What can hang from each mark:
raru: kozo lezun
zanez: kozo
luvevo: kozo
pigob: kozo
dese: kozo
zosok: kozo
bosov: kozo
kozo: falu faromi luvevo pigob raru tiraf zanez zosok

Each row was made from one small tree. Brackets hold a mark, then the marks that hang from it, in alphabetical order. Every link used is in the known rows. Write each row's tree.
(in the rows, 128 means zero)
Known rows:
{bosov {kozo falu faromi tiraf}}: [101 146 148  81  75 132  92  58 186 139  96 154 107 165 126 136 142 156
  95 139 136 102]
{kozo faromi}: [143 100 122 118 121 153 167 107 111 113 107 158 156 128 102  94 134 105
 111 140 100 167]
{zanez {kozo raru zosok}}: [161  91 158  85 167 139 119 146 107 125  85 157 103  90  31 115 147 124
 181 115 110 146]
{raru {kozo falu faromi} lezun}: [132 148 140 206  98 138 133  84 144 129 137  91 112 123 193 146 135 105
 106 133 107 136]
{pigob {kozo faromi luvevo tiraf zanez zosok}}: [ 83 140 102  97  89  97 115 196 170 145 205 145 134 136 144 164 172 166
 154 111 130  56]
{dese {kozo faromi zanez}}: [ 96 123  94 123 133 131 173 139 133 112 172 114 173 147 176 115 111 123
  69 158 154 113]
{pigob {kozo falu faromi tiraf zanez zosok}}: [ 79 156 131  83  70 106 104 166 150 153 186 133 117 139 155 181 167 185
 132 130 137  71]
{raru lezun}: [144  92 147 179 106 145 151  75 105 114  98 128 152  93 108  61 107 124
 114 138  81 189]
{luvevo {kozo falu pigob raru tiraf zosok}}: [127 177 154  79 166 128  90 162 112 133  60 153  58 122  39 150 120 160
 209 113 156 124]
{raru kozo lezun}: [142 102 156 235 109 132 136  64 145 134 143 106 131  84 175  92 124  98
 106 134  66 156]
{bosov kozo}: [143  78 137 119 122 115 120  56 161 120 115 143 153 124 128 101 106  99
  86 131 116 142]
{zanez kozo}: [180  74 167 118 137 144 147  93  98 112  94 175 141  81  78  87 138 112
 130 129  79 161]
{kozo falu faromi pigob zosok}: [146 154  72  94 155 109 147 189  73 108 121 132 142 161 133 160 117 119
 134 127 167 153]
{zosok {kozo falu faromi}}: [135 139 120 123 120 126 130 120 123 144 135  98 161 188 163 144 138 103
  90 146 118 140]
{zosok {kozo raru zanez}}: [125 120 130 139 160 136 123 146 116 141 124  88 139 141 116 107 101 109
 123 129 156 129]
{luvevo {kozo pigob tiraf}}: [145 134 160 130 144 131 135 104 117 120  78 194 116  94  63  86 107 128
 162 122 106 146]
{pigob {kozo raru zanez}}: [130 104 157 121 138 148 140 136 133 129 160  97 134 103 113 142 111 114
 136 109 156 121]
{raru {kozo pigob zanez} lezun}: [144 141 110 247 150 111 149 130 105 108 161  92 139  82 200 116  71  95
 114 112 160 138]
{dese {kozo luvevo pigob raru tiraf}}: [ 82 164 100 107 168 149 138 154 152 129 132 110 124 171 122 122 117 148
 136 134 163 125]
{raru kozo}: [141  91 142 180 128 135 143  80 137 135 146 132 133 100 178 108 142  92
  99 138  66 149]
{dese kozo}: [110  90 125 129 131 134 162  89 135 126 155 117 180 140 165  94 122 119
  68 168  89 158]
{bosov {kozo faromi zanez}}: [129 107 109 113 122 114 131 105 156 109 132 142 149 131 136 122  95 104
  89 121 181  99]

Write each row's tree:
[158 128 171 119 141 136  96 132 100 124  72 112  83  91  53 137 131 148
 183 117 131 145] => {zanez {kozo falu {raru lezun} zosok}}
[163 105  98  87 147 110 136 184 120 110 129 175 137 119  81 139 165 113
 170 106 107 111] => {zanez {kozo faromi luvevo zosok}}
[ 90 134 128 203  88 102  93 119 175 159 158 132  94 102 167 110 169 161
 153 126  52 103] => {raru {kozo luvevo tiraf zosok} lezun}
[142 157 105 211 144  91 117 140 106 130 157  79 120 117 208 159 107 112
 131 123 130 144] => {raru {kozo falu pigob zosok} lezun}
[156 150 158  99 131 141 121 115  86 118  79 174 106 106  95 124 136 161
 142 129 127 142] => {zanez {kozo falu pigob tiraf}}
[165  96 129  91 139 118 140 147 114 120 117 181 136 103  71 119 162 112
 153 122  95 133] => {zanez {kozo faromi zosok}}
[139 110 125 228 117 124 134 101 148 127 156 101 131 101 187 112 129  99
 123 119  80 136] => {raru {kozo luvevo} lezun}
[158 129  74 155 176  99 145 169 108 128 157  99 189 174 165 124  99  75
 117 114 137 145] => {zosok {kozo luvevo pigob}}
[147 182 102 119 184 140 132 168 111 133 113  69 135 201 125 169 100  81
 131 117 201 146] => {zosok {kozo falu faromi pigob raru}}
[118 137  87  85 120 114 134 187  77 114 128 136 127 139 140 150 127 155
 124 138 164 116] => {kozo falu faromi zanez zosok}
[102 137  91  98 161 155 157 153 164 121 146  95 144 183 121 143 131 108
 122 137 155 121] => {dese {kozo faromi luvevo raru}}
[ 84 162 139 120 121 153 111 142 156 159 113 123 106 160  91 104 137 146
 134 131 153  97] => {zosok {kozo faromi raru tiraf zanez}}
[125 127 132 121 126 115 108  72 164 129 107 164 135 135 119 100  99 130
 106 123 143 132] => {bosov {kozo pigob tiraf}}
[137 129 158  83 100 142 107 118 113 127  86 177  93 116  97 129 170 182
 151 128  93 110] => {zanez {kozo falu luvevo tiraf}}
[127 122 112 176 129 131 154 131 133 122 163 130 129 108 188 130 131  97
 102 128 131 106] => {raru {kozo faromi zanez}}
[124 136 142 130 128 141 105 133  96 128  80  92  97 121  85 124 117 156
 161 133 131 165] => {kozo falu {raru lezun} zosok}
[ 84 161 139  49 109 128  64 111 196 153  87 137  68 171  80 163 151 167
 148 123 165  90] => {bosov {kozo falu faromi raru tiraf zosok}}
[133 111 143 117 105 120 137 129 109 123 179  98 151 117 183 167 117 135
  99 129 143 115] => {pigob {kozo falu zanez}}
[ 82 130 131 104  79 103 120 161 165 153 192 153 136 118 131 140 166 165
 135 125 115  78] => {pigob {kozo faromi tiraf zanez zosok}}
[108 122 181 107  67 140 113  76 150 155 152 132 125 130 148 143 167 170
 108 143  78 128] => {pigob {kozo falu tiraf}}
[141 170  75  99 188 143 141 218  56  88 101  92 109 148 122 170  72 135
 158 101 244 125] => {kozo falu luvevo pigob raru zanez}
